Each row was made from one path, in order. Every step used is in the known rows, and no mark comes twice. Write each row's path.
Known rows:
nise funu nida fabus malu buba: [-0.21 -0.62  0.01  0.34  0.34  0.20  0.30 -0.04  0.20 -0.07 -0.22  0.01
 -0.19 -0.13  0.28 -0.09  0.06 -0.33  0.23  0.06 -0.12 -0.10  0.05  0.35
  0.15 -0.01  0.31]
fabus nida: [-0.24 -0.07 -0.10  0.09  0.11  0.24  0.02  0.01  0.01 -0.04 -0.02 -0.23
 -0.05  0.06  0.16  0.28  0.10  0.03  0.12 -0.01 -0.04 -0.10 -0.07  0.09
 -0.01  0.01  0.12]
buba nise funu nida fabus malu: [ 0.00 -0.56 -0.08  0.20  0.38  0.14  0.35 -0.16  0.18  0.26 -0.04 -0.12
 -0.26  0.15  0.14  0.12  0.15 -0.09 -0.03 -0.11 -0.19  0.00  0.18  0.38
 -0.14 -0.09  0.28]
fabus malu funu nida buba: [-0.35  0.08  0.13  0.43  0.29  0.36  0.04 -0.16 -0.03  0.22  0.00 -0.26
 -0.10  0.08  0.42 -0.17 -0.09 -0.21  0.04 -0.10 -0.28  0.13  0.23  0.21
  0.18 -0.18  0.39]
malu funu nida fabus: [-0.25  0.07  0.15  0.15  0.12  0.44  0.23 -0.07  0.16  0.22 -0.11 -0.05
 -0.34  0.05  0.44 -0.21  0.14 -0.09  0.11  0.10 -0.11  0.18  0.10  0.18
 -0.11 -0.09  0.10]
nise funu malu buba: [ 0.06 -0.33 -0.03  0.02  0.18  0.06  0.11 -0.03 -0.04 -0.35 -0.08  0.10
 -0.01 -0.20  0.04  0.20 -0.15 -0.32  0.30  0.13 -0.07 -0.32  0.03  0.11
  0.20  0.08  0.19]
buba nida: [-0.09  0.06 -0.01  0.12  0.14 -0.04  0.03 -0.12  0.11  0.06 -0.11 -0.08
 -0.06 -0.01 -0.03  0.40  0.13 -0.04  0.04  0.14 -0.06 -0.08  0.08  0.04
 -0.03 -0.15  0.17]
buba nise funu malu fabus: [ 0.40 -0.29 -0.18 -0.24  0.27  0.03  0.28 -0.13  0.19 -0.10 -0.03  0.03
 -0.09 -0.07 -0.01 -0.01  0.09 -0.11  0.15 -0.08 -0.02 -0.30  0.06  0.32
 -0.22  0.07  0.13]
malu fabus nida buba nise funu: [-0.01 -0.58 -0.27 -0.30  0.46  0.26  0.35 -0.04  0.15 -0.11  0.05 -0.26
 -0.30 -0.10  0.28  0.13  0.12  0.00  0.34 -0.25 -0.10 -0.56 -0.09  0.57
 -0.02  0.02  0.36]
malu fabus nida buba nise: [-0.09 -0.16 -0.28 -0.26  0.32  0.24  0.33 -0.04  0.03  0.05  0.00 -0.21
 -0.23  0.00  0.16  0.02  0.17  0.06  0.10 -0.30 -0.04 -0.41 -0.12  0.51
  0.05 -0.01  0.22]
nida funu malu: [ 0.15  0.04 -0.01  0.41  0.23  0.18 -0.05 -0.02  0.02  0.02 -0.02  0.00
  0.07 -0.03  0.14 -0.04 -0.08 -0.23  0.09  0.04 -0.17  0.00  0.16 -0.03
 -0.21 -0.02  0.20]
nida funu malu buba nise: [ 0.09  0.01 -0.15  0.21  0.27  0.19  0.17 -0.06 -0.33 -0.06 -0.07  0.31
 -0.04 -0.02 -0.07  0.15 -0.04 -0.19  0.07 -0.11 -0.19 -0.31  0.05  0.19
  0.08  0.04  0.29]
nise funu malu fabus: [ 0.27 -0.33 -0.03 -0.02  0.19  0.04  0.11 -0.07  0.38 -0.25 -0.15  0.02
 -0.04 -0.21  0.22 -0.14  0.00 -0.23  0.29  0.10  0.04 -0.25  0.02  0.23
 -0.18  0.07  0.13]
nise buba nida fabus malu funu: [-0.28 -0.17  0.11  0.33  0.25  0.04  0.14 -0.24  0.15  0.07 -0.05 -0.01
 -0.27 -0.04  0.31 -0.02 -0.05 -0.14  0.31  0.06 -0.27 -0.04  0.18  0.32
  0.00  0.09  0.10]
buba nise funu nida fabus: [ 0.13 -0.39 -0.10 -0.14  0.29  0.21  0.47 -0.06  0.15  0.17  0.00 -0.16
 -0.37  0.06  0.17  0.20  0.21 -0.07 -0.02 -0.06 -0.14 -0.16  0.08  0.36
 -0.16 -0.09  0.24]
funu malu fabus nida buba: [-0.03 -0.05 -0.23  0.01  0.32  0.32  0.14 -0.08  0.13 -0.08 -0.05 -0.29
 -0.07 -0.07  0.32 -0.11 -0.01 -0.26  0.24 -0.05 -0.04 -0.28 -0.02  0.42
 -0.04  0.07  0.19]
fabus malu funu: [-0.31 -0.01  0.20  0.40  0.09  0.18 -0.20 -0.17 -0.07 -0.01  0.03  0.05
 -0.05  0.01  0.15 -0.23 -0.15 -0.05  0.10 -0.10 -0.16  0.16  0.17  0.04
  0.00  0.00  0.10]
nise fabus malu: [-0.20 -0.36  0.01  0.44  0.01  0.01 -0.13  0.03 -0.08  0.09 -0.14  0.07
  0.02  0.13 -0.01 -0.08 -0.33 -0.05  0.00 -0.16  0.02  0.11  0.22  0.16
  0.01  0.02  0.06]
nida fabus malu buba: [-0.23 -0.31  0.05  0.32  0.12  0.05  0.04  0.02 -0.08 -0.13 -0.16  0.29
 -0.13 -0.10  0.02 -0.38 -0.09 -0.19  0.13 -0.03 -0.04 -0.01  0.05  0.27
  0.22  0.15 -0.07]
nida buba nise fabus malu: [-0.09 -0.28 -0.22  0.17  0.13  0.04  0.04 -0.01 -0.33  0.30  0.02  0.00
 -0.13  0.31 -0.13 -0.04 -0.34 -0.02 -0.08 -0.37 -0.12 -0.09  0.24  0.45
  0.16 -0.02  0.20]
nida buba: [ 0.01 -0.05 -0.08 -0.10  0.08  0.03  0.02  0.04 -0.09  0.04  0.06 -0.14
 -0.10  0.01  0.09 -0.08 -0.15 -0.10  0.04 -0.07 -0.09 -0.11  0.01  0.18
  0.15 -0.03  0.11]
funu nida: [-0.03  0.11 -0.02  0.11  0.13  0.14  0.23 -0.09  0.11  0.15 -0.14 -0.21
  0.02  0.05  0.20  0.12  0.18 -0.06 -0.11  0.09 -0.03  0.05  0.04  0.03
 -0.01 -0.15  0.22]
funu nida buba nise: [ 0.02  0.12 -0.20 -0.18  0.23  0.16  0.40 -0.10 -0.17  0.35  0.00 -0.24
 -0.14  0.23  0.10  0.23  0.09 -0.07 -0.20 -0.16 -0.16 -0.16  0.08  0.32
  0.13 -0.19  0.34]
nida fabus: [ 0.01 -0.08  0.00  0.02  0.00  0.06  0.09  0.06  0.10  0.09 -0.01  0.07
 -0.22 -0.03  0.05 -0.21  0.03 -0.04  0.07  0.01  0.02  0.05 -0.03  0.11
 -0.14  0.10 -0.15]
fabus nida funu malu buba: [-0.24 -0.17 -0.07  0.50  0.33  0.42  0.10  0.03 -0.18 -0.24 -0.14  0.01
  0.01 -0.08  0.27  0.18  0.00 -0.25  0.36  0.01 -0.18 -0.28 -0.03  0.17
  0.09  0.05  0.34]
funu nida buba: [-0.10  0.08 -0.07  0.01  0.19  0.18  0.24 -0.03  0.03  0.25 -0.05 -0.29
 -0.10  0.03  0.27  0.02  0.04 -0.19 -0.05  0.00 -0.12 -0.06  0.06  0.19
  0.14 -0.20  0.31]

Which path is each row?
[-0.23 -0.24 -0.04  0.37  0.28  0.36  0.00  0.08  0.04 -0.08 -0.03 -0.19
 -0.07 -0.04  0.35  0.23  0.12 -0.01  0.25 -0.08 -0.15 -0.11 -0.05  0.08
 -0.14 -0.04  0.33] => fabus nida funu
[-0.14 -0.28 -0.07  0.30  0.18 -0.19  0.16 -0.19  0.19  0.13 -0.10 -0.07
 -0.12 -0.01  0.12  0.07 -0.01 -0.18  0.18  0.08 -0.20 -0.10  0.14  0.35
  0.02  0.09  0.07] => nise buba nida fabus malu
[ 0.16 -0.34 -0.15 -0.31  0.26  0.03  0.20 -0.04 -0.10  0.00  0.13 -0.11
 -0.26  0.02  0.04  0.24 -0.10 -0.06  0.11 -0.20 -0.19 -0.35  0.03  0.34
  0.06 -0.06  0.26] => nida buba nise funu
[-0.06  0.00 -0.01  0.11  0.14  0.24  0.31 -0.01  0.20  0.27 -0.11 -0.17
 -0.22  0.04  0.27 -0.04  0.17 -0.14 -0.06  0.08 -0.02  0.09  0.07  0.18
 -0.12 -0.05  0.06] => funu nida fabus
[ 0.19 -0.12 -0.02  0.33  0.25  0.19  0.02 -0.03  0.30 -0.12 -0.15  0.11
  0.03 -0.14  0.22 -0.34  0.03 -0.25  0.22  0.01 -0.04 -0.11  0.09  0.17
 -0.30  0.08  0.17] => nida funu malu fabus
[-0.36 -0.10  0.02  0.41  0.14  0.41  0.18 -0.16 -0.21  0.43 -0.09  0.00
 -0.16  0.28  0.13  0.13 -0.14  0.03 -0.13 -0.27 -0.13  0.15  0.35  0.31
 -0.03 -0.17  0.35] => buba nise fabus malu funu nida
[-0.04  0.06 -0.09  0.11  0.06  0.09  0.11 -0.04 -0.19 -0.21 -0.10  0.15
  0.08 -0.07 -0.05  0.01 -0.10 -0.23  0.11  0.09 -0.01 -0.20 -0.01  0.06
  0.22  0.06  0.01] => funu malu buba
[ 0.07 -0.29 -0.31 -0.10  0.44  0.32  0.28 -0.11 -0.15 -0.02  0.13 -0.43
 -0.20  0.15  0.12  0.52 -0.12 -0.20  0.22 -0.15 -0.26 -0.43  0.01  0.41
 -0.05 -0.02  0.43] => fabus nida buba nise funu malu
[-0.20 -0.15  0.02  0.42  0.31  0.11  0.04 -0.04 -0.01 -0.21 -0.22  0.24
 -0.11 -0.22  0.11  0.33  0.15 -0.21  0.28  0.08 -0.17 -0.30  0.02  0.11
  0.18 -0.11  0.38] => malu buba nida funu
[-0.24 -0.20  0.04  0.30  0.09 -0.04 -0.07 -0.08 -0.17 -0.18 -0.12  0.24
  0.11 -0.07 -0.08 -0.14 -0.12 -0.15  0.07 -0.03 -0.05 -0.04  0.00  0.10
  0.31  0.05  0.07] => fabus malu buba
[-0.23 -0.08 -0.16  0.03  0.24  0.29  0.07  0.03 -0.07 -0.02  0.07 -0.33
 -0.12  0.06  0.22  0.14 -0.04 -0.03  0.17 -0.15 -0.13 -0.19 -0.08  0.24
  0.13 -0.05  0.22] => fabus nida buba
[-0.17 -0.16 -0.12  0.04  0.19  0.22  0.15 -0.05  0.27 -0.14 -0.16 -0.13
 -0.08 -0.14  0.29 -0.04  0.22  0.06  0.17 -0.05  0.13 -0.20 -0.13  0.25
 -0.08  0.07  0.08] => malu fabus nida
[-0.09 -0.24  0.03  0.37  0.10  0.06 -0.06 -0.04  0.06  0.10  0.00  0.06
 -0.07  0.05  0.04 -0.37 -0.13 -0.11  0.00 -0.05 -0.06  0.17  0.11  0.16
 -0.10  0.09 -0.11] => nida fabus malu
[ 0.15 -0.12 -0.13  0.28  0.31 -0.07  0.24 -0.20  0.35 -0.07 -0.24 -0.01
 -0.01 -0.21  0.39  0.09  0.07 -0.32  0.35  0.17 -0.14 -0.41  0.14  0.31
 -0.19  0.05  0.30] => nise buba nida funu malu fabus
[-0.18 -0.18  0.03  0.44  0.20  0.18  0.16 -0.10  0.21  0.26 -0.11 -0.15
 -0.13  0.12  0.20 -0.19  0.09 -0.16 -0.12  0.01 -0.11  0.26  0.14  0.22
 -0.08 -0.07  0.10] => funu nida fabus malu
[-0.25  0.18  0.14  0.16  0.14  0.36  0.17 -0.14  0.08  0.14 -0.04 -0.16
 -0.15  0.02  0.39  0.05  0.13 -0.04  0.01  0.05 -0.12  0.10  0.10  0.01
  0.02 -0.16  0.27] => malu funu nida
[-0.03 -0.14 -0.30  0.00  0.01  0.16  0.29  0.01 -0.44  0.07 -0.18  0.27
 -0.08  0.14 -0.23  0.21 -0.24 -0.11  0.00 -0.18  0.06 -0.34  0.13  0.30
  0.19  0.09  0.10] => funu malu buba nise fabus
[ 0.05  0.01 -0.30 -0.13  0.40  0.26  0.31 -0.15 -0.03  0.05 -0.01 -0.20
 -0.13  0.09  0.16  0.02  0.02 -0.09  0.07 -0.23 -0.08 -0.39  0.02  0.51
 -0.06  0.03  0.21] => funu malu fabus nida buba nise
[ 0.04 -0.30 -0.05 -0.02  0.31  0.18  0.26 -0.04  0.14  0.04  0.01 -0.39
 -0.19 -0.05  0.34  0.21  0.02 -0.20  0.16  0.04 -0.15 -0.24  0.08  0.25
  0.08 -0.19  0.47] => nise funu nida buba
[ 0.10  0.05 -0.18 -0.22  0.14  0.01  0.18 -0.05 -0.27  0.17  0.11 -0.04
 -0.16  0.11 -0.10  0.05 -0.08 -0.02 -0.10 -0.25 -0.15 -0.19  0.02  0.26
  0.12 -0.05  0.14] => nida buba nise
[-0.24 -0.45 -0.12  0.43  0.20  0.43  0.00  0.18 -0.01  0.05 -0.16 -0.07
 -0.14  0.06  0.31  0.25 -0.09 -0.03  0.27 -0.16 -0.04 -0.19  0.09  0.23
 -0.16 -0.04  0.32] => nise fabus nida funu
[-0.38 -0.49 -0.03  0.83  0.28  0.18 -0.06  0.02 -0.06 -0.04 -0.36  0.30
 -0.07 -0.07  0.06  0.23 -0.18 -0.22  0.32 -0.05 -0.11 -0.18  0.30  0.30
  0.20 -0.10  0.45] => nise fabus malu buba nida funu
[-0.31 -0.34 -0.25  0.07  0.12  0.36  0.09  0.13 -0.13  0.12 -0.06 -0.32
 -0.17  0.14  0.25  0.20 -0.28 -0.04  0.22 -0.17 -0.01 -0.24  0.05  0.38
  0.12 -0.04  0.23] => nise fabus nida buba
[ 0.05 -0.45 -0.12  0.05  0.37  0.30  0.18 -0.06  0.41 -0.27 -0.13 -0.26
 -0.04 -0.15  0.32  0.14  0.13 -0.18  0.39  0.09  0.03 -0.32 -0.02  0.30
 -0.23  0.09  0.24] => nise funu malu fabus nida
[-0.12 -0.28 -0.14  0.22  0.05  0.00  0.02 -0.05 -0.24  0.27 -0.07  0.11
 -0.04  0.27 -0.23  0.11 -0.24  0.07 -0.15 -0.31 -0.05  0.01  0.23  0.29
 -0.07  0.00  0.08] => buba nise fabus malu
[-0.25 -0.14 -0.14  0.24  0.29  0.16  0.41 -0.16 -0.15  0.21 -0.18  0.07
 -0.20  0.12 -0.01 -0.07  0.11 -0.13 -0.12 -0.12 -0.14 -0.02  0.11  0.40
  0.19 -0.04  0.16] => funu nida fabus malu buba nise
[-0.29 -0.10  0.25  0.42  0.15  0.27 -0.08 -0.07  0.05  0.07  0.05  0.12
 -0.23 -0.01  0.23 -0.49 -0.08 -0.12  0.16 -0.08 -0.16  0.23  0.14  0.18
 -0.10  0.11 -0.07] => nida fabus malu funu
[-0.05 -0.42 -0.25 -0.19  0.37  0.26  0.23 -0.02 -0.09 -0.05  0.18 -0.38
 -0.28  0.09  0.17  0.47  0.01 -0.01  0.23 -0.24 -0.24 -0.48 -0.06  0.43
  0.05 -0.03  0.42] => fabus nida buba nise funu
[ 0.15  0.02 -0.08  0.01  0.12  0.06  0.10 -0.09  0.26 -0.08 -0.15  0.05
  0.05 -0.08  0.14 -0.26  0.00 -0.20  0.05  0.10  0.12 -0.06  0.05  0.15
 -0.15  0.08 -0.06] => funu malu fabus
[ 0.00 -0.51 -0.14 -0.16  0.32  0.21  0.58 -0.03  0.01  0.02 -0.15  0.06
 -0.38 -0.07  0.14  0.22  0.20 -0.15  0.15 -0.06 -0.10 -0.33 -0.02  0.38
  0.14 -0.05  0.25] => malu buba nise funu nida fabus
[-0.15 -0.17 -0.13 -0.08  0.28  0.29  0.14  0.00  0.21 -0.10 -0.06 -0.28
 -0.16 -0.10  0.35 -0.15  0.09 -0.09  0.24 -0.12  0.01 -0.29 -0.11  0.40
  0.00  0.02  0.18] => malu fabus nida buba
[ 0.10 -0.03 -0.04  0.42  0.38  0.16  0.04 -0.17  0.40 -0.08 -0.25  0.09
 -0.03 -0.18  0.21  0.04  0.18 -0.30  0.25  0.15 -0.10 -0.20  0.21  0.21
 -0.31 -0.07  0.33] => buba nida funu malu fabus
[-0.42  0.05  0.19  0.49  0.23  0.35  0.01 -0.20  0.05  0.16 -0.08 -0.14
 -0.01  0.09  0.33 -0.08  0.01 -0.10 -0.01 -0.01 -0.20  0.24  0.24  0.05
  0.02 -0.16  0.32] => fabus malu funu nida
